Known rows, with every step that occurs
zevapo/dibe/tode/sukurev: -1,-4,0,7,8,12,40,1,-10,-17,19,8,8,-3,-8,-3,-6,-3,-13,2,9,6,-5,-4,-2,-14,0,-32,4,4,-16,-2,-3,3,-4,-12,12,-9,11,6,-1,1,-10,1,0,-12,8,-5,-24,0,6,12
bizef/dudad/zevapo/dibe/riduk/seguba/kufi: 4,-12,16,-12,6,-25,12,5,2,-11,9,-7,-25,-17,11,-5,-11,3,-3,-1,-2,-5,13,0,4,-12,4,-16,-2,0,33,-11,2,2,8,9,1,18,4,-8,-9,2,2,-4,1,-11,0,2,46,0,-10,4
dudad/bizef/seguba/lede: -3,10,-8,14,3,5,-11,17,3,-5,-6,2,15,7,-15,-6,20,-7,-11,11,-5,-2,4,-2,-1,-7,17,23,-4,-13,-8,5,0,31,-1,-2,1,-3,10,0,-3,-3,-2,8,-7,13,1,-3,-3,-15,9,-5
bizef/dudad/vite/nete/kufi: -13,-10,6,-1,-4,0,-22,-12,-2,22,-1,6,-28,13,4,5,0,7,11,2,4,-20,-6,5,-15,9,-5,-1,-17,5,6,7,2,-1,1,5,-7,-4,-7,-10,10,-1,-5,-1,-2,18,2,4,25,12,-7,0
riduk/seguba/bizef/dudad/vite/nete: -5,5,-27,-3,0,6,-20,-8,-4,18,-2,-10,-30,-7,1,2,-4,5,5,-1,-3,-11,-14,11,1,6,-1,-4,4,0,3,0,-2,-16,9,14,12,4,0,-1,1,-2,-9,2,6,9,3,9,30,19,-9,3
vite/dudad: 18,6,2,6,-1,11,-12,-5,-2,-3,8,10,6,8,3,-2,0,-1,2,3,3,3,-7,0,-7,-6,-19,-2,-1,-2,-11,6,0,9,-5,-5,-2,-9,-2,7,3,-2,-1,4,1,3,2,0,-22,2,5,-4
vite/dudad/bizef/seguba/lede: 10,10,-10,16,1,8,-22,3,10,-2,3,0,26,11,-7,-9,32,-6,-4,13,-4,-1,4,-1,-8,-16,-10,21,2,-16,-13,9,3,26,-5,0,-2,-8,-4,5,2,-2,-6,8,-8,18,5,0,-21,-13,7,-5
bizef/seguba: -5,4,8,5,2,12,-12,-6,-1,-7,-1,9,16,-1,-13,4,-9,-8,-9,3,3,-1,-2,-5,-4,-8,17,7,-11,-4,-8,11,-3,17,-2,-13,3,-10,5,-1,2,-5,-1,11,1,8,1,-1,4,-7,8,-6
dibe/zevapo/dudad/bizef: -6,-10,28,0,-10,-13,14,14,2,5,-3,-11,19,-3,-10,0,21,-1,-19,-4,-3,0,2,-3,-4,12,22,8,5,2,6,-5,-1,4,3,-3,0,4,13,-7,-6,-4,8,1,-1,-13,-2,-2,25,1,14,-11
bizef/dudad/vite/nete: 2,-7,11,-7,2,7,-20,-1,-8,20,-1,-4,-20,13,-3,-2,-1,6,5,3,3,-10,-15,7,-12,2,9,-4,-10,8,-3,5,0,-6,-4,4,0,0,-11,-7,8,-9,-4,-3,0,19,1,-1,32,11,-3,-1
zevapo/dudad/vite: -10,-7,24,-14,-5,9,8,-1,-15,-3,-2,8,5,6,-2,5,-5,-1,5,3,-1,7,-2,0,11,19,18,-4,-12,5,-3,6,-3,-10,1,-10,6,8,21,-3,5,-3,-2,-8,-2,-16,2,-3,31,6,2,-3
dibe/zevapo/dudad/bizef/seguba: -11,-11,34,2,-9,-6,4,3,9,7,-1,-15,40,-8,-20,2,25,-7,-20,-1,-2,-3,8,-8,-8,-1,27,12,0,-3,7,2,-1,4,1,-4,2,-1,3,-10,0,-5,5,8,-2,0,3,-1,35,-6,14,-11
nete/lede: -11,5,-10,3,-5,7,-11,14,-6,0,-11,10,-10,4,-10,3,-8,-5,-4,1,-1,-11,-3,1,0,0,9,0,-12,-3,-14,4,-1,29,0,-7,0,-3,18,-2,-8,-4,-3,-4,-1,13,5,-3,-24,-1,5,-5
zevapo/dudad/bizef: -1,-4,20,8,-5,-6,5,14,-4,-10,-7,0,16,3,-7,1,13,0,-10,-1,-4,3,-1,2,6,10,23,0,3,0,-1,5,-1,13,8,-12,3,9,20,0,-3,0,4,-6,-5,-8,0,-2,15,5,10,-5
riduk/dibe/zevapo: -2,2,3,0,1,8,18,2,-7,-3,3,2,8,-5,0,3,-16,-2,-15,-11,-3,0,-5,-10,-9,8,9,1,-1,-2,0,-8,-2,-6,-7,-1,-4,-16,18,-7,-7,-2,9,11,-2,-10,2,-2,-9,-7,6,-12
vite/nete: -1,7,1,3,2,10,-19,-4,-3,12,-3,7,-11,4,-7,-2,-6,2,4,-2,4,-3,-13,-2,-8,6,-1,-11,-6,-3,-12,6,-2,8,-2,1,1,-11,-4,1,1,1,-2,5,1,14,-1,-1,-1,2,2,-1
sipe/nete/vite: -4,8,1,-9,-3,7,-2,7,-12,-4,-15,18,9,3,-2,3,-3,0,-11,-12,0,9,-4,-1,14,25,-6,12,-3,17,-10,-2,-2,6,-7,1,-2,-11,7,1,6,1,4,2,8,-9,3,-6,-15,0,5,-2
seguba/bizef/dudad/zevapo/dibe/tode: -4,-3,-21,1,10,-12,40,-21,3,13,6,-18,-12,-6,6,5,-8,2,3,0,4,6,12,7,4,-22,16,10,6,5,10,-5,3,-10,4,-3,2,18,0,10,-10,4,-3,-9,-1,-1,2,-1,-19,-2,5,18
vite/dudad/zevapo/dibe/riduk: 5,-9,9,-6,6,-6,15,-13,10,-6,11,3,-1,1,13,-5,-5,1,26,9,7,8,10,-7,-3,-14,-23,-10,-2,1,7,-4,3,-20,-3,0,-8,3,-26,0,8,4,2,-4,-2,-4,-9,-1,-5,-10,-12,6
seguba/bizef/dudad: -2,11,-17,4,6,0,4,-7,-2,-1,0,-5,-9,1,-3,5,0,-1,0,-1,1,-8,-5,10,-5,-9,12,23,1,1,2,3,1,13,5,-4,12,8,14,6,-5,-3,-3,5,4,13,-1,2,-8,13,13,-2
dibe/riduk/seguba/bizef/dudad: -9,0,-9,6,5,-5,-2,1,1,-27,4,-3,-10,-20,-9,1,-5,4,-2,-2,-2,-14,-5,6,-2,-12,12,-5,2,4,9,-10,0,0,14,9,16,6,20,1,-4,-5,-3,6,6,13,0,4,35,10,0,-7
bizef/dudad: 8,2,10,3,2,-2,-10,14,-5,-11,2,3,-6,9,-10,-1,-2,2,-16,0,1,-8,-8,8,-9,-8,19,2,-5,7,2,3,1,19,0,-8,3,1,11,0,-3,-10,3,1,1,18,0,-2,13,8,10,-5
dudad/zevapo/dibe/riduk/seguba/lede: -3,-1,-14,-10,6,-15,9,20,4,-29,6,6,-22,-10,3,-11,-6,3,4,8,-4,4,12,-6,16,0,-7,-8,-3,-10,15,-16,1,-13,4,15,1,10,4,-2,-6,6,4,-2,-3,-6,-7,-3,30,-17,-18,9
nete/vite/dudad/bizef/seguba: 10,5,9,12,-1,13,-40,-8,12,10,-3,-6,37,3,-3,-4,23,-4,-3,-1,-2,-2,2,-1,-7,-10,-16,0,8,-1,-17,8,1,20,-7,-3,-8,-14,-26,5,9,-1,-6,6,-2,12,4,5,-24,-6,5,-5
riduk/seguba/bizef: -2,18,-34,9,-1,5,-1,2,-5,-14,-3,6,-12,-16,1,6,-16,-4,-5,-3,-4,0,-6,2,13,6,2,6,7,-7,-2,-1,-4,3,10,3,14,1,27,8,-10,4,-3,10,7,-11,-1,6,-4,8,1,-1
dudad/bizef: 7,3,2,21,-1,-2,-2,20,-6,-5,-11,5,-1,4,-3,-2,4,-1,-12,2,-3,2,-5,5,-1,2,19,9,1,1,-6,3,-2,25,6,-11,-5,0,12,1,-4,-4,4,3,-3,-6,-6,-2,-9,2,7,-8
sipe/nete: -3,6,2,-1,-3,2,15,12,-16,-10,-12,21,2,3,-4,5,-7,-2,-14,-5,2,11,-5,1,11,19,8,22,-7,8,-4,1,-4,6,0,-6,-1,-5,17,-2,3,-2,6,4,6,-12,2,-7,-13,2,4,-6
zevapo/dibe/riduk/seguba/bizef/dudad: -9,-7,-20,-8,10,-10,11,-10,3,-26,12,-10,-10,-21,2,-1,-6,1,0,0,2,-7,1,5,4,-14,-3,-2,6,3,15,-10,2,-28,12,7,20,13,26,3,-4,1,-3,0,4,9,-4,2,31,9,-5,2
dibe/tode: -1,-5,8,15,5,12,17,-6,-11,-10,4,12,10,-7,-7,4,-17,2,-14,-3,2,7,-5,0,-1,-13,23,-11,-6,5,-15,-3,-3,15,-3,-12,-1,-7,23,7,-5,-4,-4,-1,-1,-4,9,-7,-14,-5,11,-1
riduk/seguba: 9,6,-7,7,-3,2,-13,18,-8,-24,-2,11,-8,-8,-4,0,-16,-1,-20,-3,-4,0,-9,3,7,6,9,-19,1,-4,-2,-2,-4,12,4,-4,5,-4,22,3,-7,-3,3,6,5,-7,1,2,13,4,-2,-4
vite/dudad/zevapo/dibe/tode: 11,-8,-2,2,5,-1,28,-19,4,7,15,-3,5,0,13,0,-11,1,7,4,5,17,9,-1,0,-18,-14,-14,5,0,-4,-2,2,-13,-7,-6,-10,1,-18,10,-2,5,-2,-9,-3,-13,5,-3,-35,-11,-4,14
zevapo/dudad/vite/nete/sipe: -13,-14,17,-21,-4,-2,-7,-5,-4,14,-8,-3,-4,2,3,9,1,3,13,1,1,0,-8,-5,-3,27,8,1,-14,-14,-5,5,-2,-26,-7,3,5,6,-8,-11,7,2,-5,-10,-4,8,-9,-9,12,6,-6,-1
zevapo/dudad: -4,0,19,-7,-3,3,4,3,-5,-15,1,8,13,2,-9,4,0,-1,-5,-2,0,1,-2,-2,6,13,18,-9,-3,-1,-3,7,-2,3,3,-11,8,4,23,1,-1,1,2,-3,0,-3,3,-3,17,4,11,-4

Rows
-10,-7,28,-11,-9,-3,11,-1,-2,0,7,-2,17,-5,-11,4,6,-3,-14,-7,0,0,2,-6,-3,13,14,4,-5,1,5,-3,-1,-6,-4,-2,6,-1,18,-6,-4,-2,6,3,3,-7,1,-3,29,1,14,-7 -> dibe/zevapo/dudad
-2,-11,7,-9,1,-7,-22,7,-5,17,-8,-12,-22,8,2,4,1,6,2,2,2,-12,-14,4,-20,10,11,13,-14,-4,0,2,0,-16,-9,7,1,3,-20,-12,6,-8,-3,-5,-2,28,-10,-8,7,9,-6,-5 -> bizef/dudad/vite/nete/sipe
16,4,0,13,-2,6,-29,4,4,9,-4,0,18,8,7,-8,22,2,-1,-3,-4,1,-4,4,-4,0,-21,-3,11,4,-17,1,2,17,-6,-1,-10,-10,-16,9,5,0,-2,0,-1,0,2,3,-34,2,5,-5 -> nete/vite/dudad/bizef
3,-15,9,-8,3,-24,3,16,6,-26,7,-8,-19,-10,0,-7,-10,7,-5,3,-1,-6,7,4,1,-12,9,-19,1,5,24,-13,2,-15,9,7,0,14,-7,-8,-4,-2,9,-4,1,3,-9,1,48,-2,-16,3 -> bizef/dudad/zevapo/dibe/riduk/seguba
16,5,-9,-12,0,0,-13,-11,8,14,4,-5,0,9,18,-5,3,0,16,-2,2,12,10,-4,5,0,-38,-8,10,2,-2,0,4,-14,-11,5,-12,-1,-35,8,5,9,3,-7,0,-8,-5,2,-32,-8,-8,13 -> nete/vite/dudad/zevapo/dibe
5,17,-27,10,-2,-15,-7,12,6,-4,-7,-10,-26,-7,-1,4,-10,4,-4,-3,-6,-8,1,9,7,-5,17,10,11,-3,16,-3,0,13,14,8,2,15,-2,4,-14,0,5,3,6,-1,-5,10,9,9,-4,5 -> riduk/seguba/bizef/dudad/zevapo
3,3,6,6,-5,9,-21,-5,5,9,-12,3,42,3,-3,1,25,-3,-10,-5,-2,7,1,0,3,2,-19,19,7,7,-13,5,0,9,-6,3,-9,-14,-20,1,15,-1,-1,6,3,1,6,1,-30,-4,2,-7 -> sipe/nete/vite/dudad/bizef/seguba
8,7,-1,-7,-5,10,-12,-4,-6,1,-5,15,19,6,7,1,7,2,-3,-11,0,11,-5,0,7,15,-33,8,2,13,-14,1,0,0,-10,3,-7,-15,-7,6,13,2,-1,1,8,-5,8,-3,-34,2,2,-2 -> sipe/nete/vite/dudad
19,3,0,20,-1,4,-12,8,2,0,-1,4,12,9,5,-5,14,0,-2,5,-1,2,-5,5,-8,-5,-10,3,7,-2,-9,4,1,17,0,-8,-6,-5,-5,5,1,-3,0,2,-3,-1,-1,1,-28,3,4,-8 -> vite/dudad/bizef
18,12,3,9,-4,-1,-10,3,5,4,-1,7,-6,11,7,-1,-6,1,12,4,1,5,1,-1,-1,-5,-11,-1,0,-5,-2,5,1,16,-3,-2,-13,-2,-27,5,-1,0,5,1,0,-5,-4,3,-29,-3,-3,1 -> vite/dudad/zevapo
15,12,1,2,-5,5,-30,-2,8,12,-3,4,0,10,8,-4,1,3,15,-4,-1,5,3,-1,1,1,-23,-10,5,2,-7,1,2,14,-9,4,-17,-7,-37,8,5,3,2,-1,2,-4,-1,4,-34,-6,-3,3 -> nete/vite/dudad/zevapo
-13,1,-28,-2,5,-13,25,-4,4,-18,1,-3,-21,-22,9,1,-22,-1,19,3,-1,5,10,-5,17,-3,-6,-3,5,-6,16,-12,-1,-21,14,12,7,12,1,1,-6,10,2,1,3,-17,-12,6,9,-4,-16,9 -> dudad/zevapo/dibe/riduk/seguba/bizef
2,3,9,22,0,4,-11,9,1,-4,-11,-1,19,-1,-13,1,6,-8,-14,6,-1,-2,-1,-1,-5,-10,24,12,-2,-4,-7,9,-3,29,4,-13,-2,-5,2,-3,0,-6,2,10,-4,6,-4,0,-1,-6,7,-8 -> dudad/bizef/seguba
-9,-5,27,8,-4,1,-6,1,6,-8,-6,-6,34,-2,-17,2,15,-6,-12,3,-3,-2,4,-2,1,0,29,3,2,-6,-1,11,-2,14,7,-14,5,6,12,-3,0,-2,0,0,-6,4,2,1,23,-2,11,-6 -> zevapo/dudad/bizef/seguba
-6,-11,13,-6,7,-12,24,1,2,-12,0,5,-14,-4,5,-3,-16,0,18,6,5,7,10,-8,4,-6,4,-3,-8,3,12,-6,1,-13,2,-2,-4,7,-12,-6,1,4,6,-3,-2,-9,-13,-4,13,-12,-10,5 -> dudad/zevapo/dibe/riduk
11,8,0,-2,-2,16,-29,-12,1,2,5,7,15,6,7,-4,8,1,4,-6,0,2,-6,0,-4,1,-30,-9,4,4,-17,3,2,10,-11,1,-4,-15,-14,10,8,0,-4,2,3,6,4,1,-29,1,5,-2 -> nete/vite/dudad
13,-2,1,9,4,5,35,-3,5,-3,21,3,4,6,0,-6,1,0,6,6,9,10,3,-5,-3,-21,-23,-37,11,-2,-10,0,0,1,-5,-3,-4,-8,-24,10,2,4,-7,-3,0,-17,7,1,-46,-6,-5,17 -> vite/dudad/zevapo/dibe/tode/sukurev
2,-5,-6,-13,6,-25,3,24,8,-29,11,-7,-23,-4,-1,-13,5,7,-5,7,-4,-6,11,2,5,-11,3,-7,-2,-4,25,-15,5,-10,4,18,3,16,2,-4,-8,-1,6,-6,-3,12,-4,-3,44,-11,-15,8 -> bizef/dudad/zevapo/dibe/riduk/seguba/lede
-23,6,-31,-8,-2,11,-15,-13,-2,42,-12,-12,-32,5,-4,5,4,1,23,2,0,-21,-7,9,-4,0,-1,13,-9,1,-8,5,1,1,3,10,8,5,1,-5,2,-3,-15,-8,0,27,7,3,-10,15,-1,3 -> seguba/bizef/dudad/vite/nete/lede
0,8,-27,-5,7,-17,21,-7,5,11,-1,-17,-23,4,9,4,-3,-2,11,4,4,2,11,6,6,-9,3,24,6,0,16,1,4,-9,6,-1,4,21,-7,4,-8,6,5,-4,0,0,-10,3,-13,4,1,15 -> seguba/bizef/dudad/zevapo/dibe
-13,-14,29,-20,-10,1,17,-1,-11,10,3,-3,8,0,-5,4,4,-3,-4,-2,0,6,2,-6,2,19,14,6,-11,8,7,-3,-3,-24,-4,0,4,2,14,-12,3,-5,2,-1,1,-19,2,-4,42,3,6,-6 -> dibe/zevapo/dudad/vite
8,5,-11,-19,-4,-6,7,-5,2,14,-6,2,7,11,19,-1,3,0,9,-6,3,19,9,-2,15,16,-42,10,7,11,2,-1,2,-20,-11,8,-14,-2,-30,4,10,11,5,-7,4,-18,0,0,-37,-6,-11,13 -> sipe/nete/vite/dudad/zevapo/dibe
1,1,-27,-5,3,-9,13,-18,13,-11,11,-5,-12,-18,17,-2,-10,0,27,5,1,8,10,-5,11,-11,-34,-7,10,-9,13,-9,1,-30,9,14,4,6,-14,6,-1,11,-2,1,3,-15,-6,8,-6,-2,-19,9 -> vite/dudad/zevapo/dibe/riduk/seguba/bizef
-14,-7,-2,-10,-5,9,-27,3,-6,33,-10,-7,-27,12,-9,-2,4,4,7,3,0,-22,-10,8,-13,-1,7,-5,-14,6,-9,5,1,7,-3,7,0,0,-4,-11,3,-9,-8,-12,-2,33,7,0,12,10,-5,1 -> bizef/dudad/vite/nete/lede
-20,-10,20,-22,-4,13,14,-17,-4,25,5,-7,8,-3,1,4,-5,4,7,-10,-3,-1,-6,-12,-6,29,2,-16,-3,-5,3,-3,-3,-40,-5,9,0,-10,9,-16,5,2,2,-2,-5,-11,10,0,35,1,-5,-7 -> riduk/dibe/zevapo/dudad/vite/nete
-21,1,-20,2,0,3,-9,-29,1,30,-3,1,-34,5,10,11,0,3,27,1,4,-20,-3,6,-8,9,-15,19,-10,0,6,8,3,-9,6,9,1,0,0,-4,9,5,-11,2,1,15,3,8,3,17,-4,6 -> seguba/bizef/dudad/vite/nete/kufi
-6,-7,6,-20,0,-6,15,-12,5,1,-2,7,8,1,14,-3,4,4,20,-4,4,18,12,-8,11,8,-40,3,0,15,4,-10,3,-30,-8,13,-12,-3,-35,-1,17,9,3,-6,4,-13,-2,-3,-18,-12,-15,7 -> sipe/nete/vite/dudad/zevapo/dibe/riduk
17,2,-8,-4,-1,-5,5,-6,6,8,7,-1,-7,11,17,-3,-4,-2,13,7,5,11,8,-2,2,-5,-26,0,4,-5,3,4,3,-15,-5,-4,-8,4,-20,5,0,6,4,-4,-2,-8,-9,2,-28,-6,-8,10 -> vite/dudad/zevapo/dibe
-6,-6,20,1,-4,-4,24,10,1,-2,1,-11,28,-5,-4,2,10,1,-18,-11,-9,-1,0,-6,-4,15,20,-3,10,-6,8,-7,-1,-7,3,-5,-2,-2,30,-10,-9,0,12,0,-8,-16,3,0,14,-3,9,-13 -> riduk/dibe/zevapo/dudad/bizef
14,0,9,19,-1,9,-21,-1,10,2,0,-2,30,5,-7,-2,17,-6,-4,8,0,-1,-1,0,-11,-17,-3,9,4,-8,-9,11,0,20,-1,-10,-5,-9,-11,2,4,-4,-3,9,-3,9,1,5,-18,-4,5,-9 -> vite/dudad/bizef/seguba
-2,-3,-2,15,10,21,27,-9,-10,-16,6,12,19,-11,0,6,-28,4,-14,-9,-4,5,-7,-2,-1,-4,24,-25,1,-3,-14,-4,-3,6,-2,-12,-3,-14,33,5,-8,-1,0,-2,-7,-10,15,-5,-25,-9,6,-5 -> riduk/dibe/tode
4,9,-36,-4,2,-21,9,7,5,-3,1,-17,-28,-8,9,2,-8,1,-2,0,-1,-1,7,9,12,-5,-2,10,14,-2,21,-4,2,-17,12,6,8,21,5,5,-13,5,4,-3,4,-5,-7,8,9,6,-9,14 -> riduk/seguba/bizef/dudad/zevapo/dibe
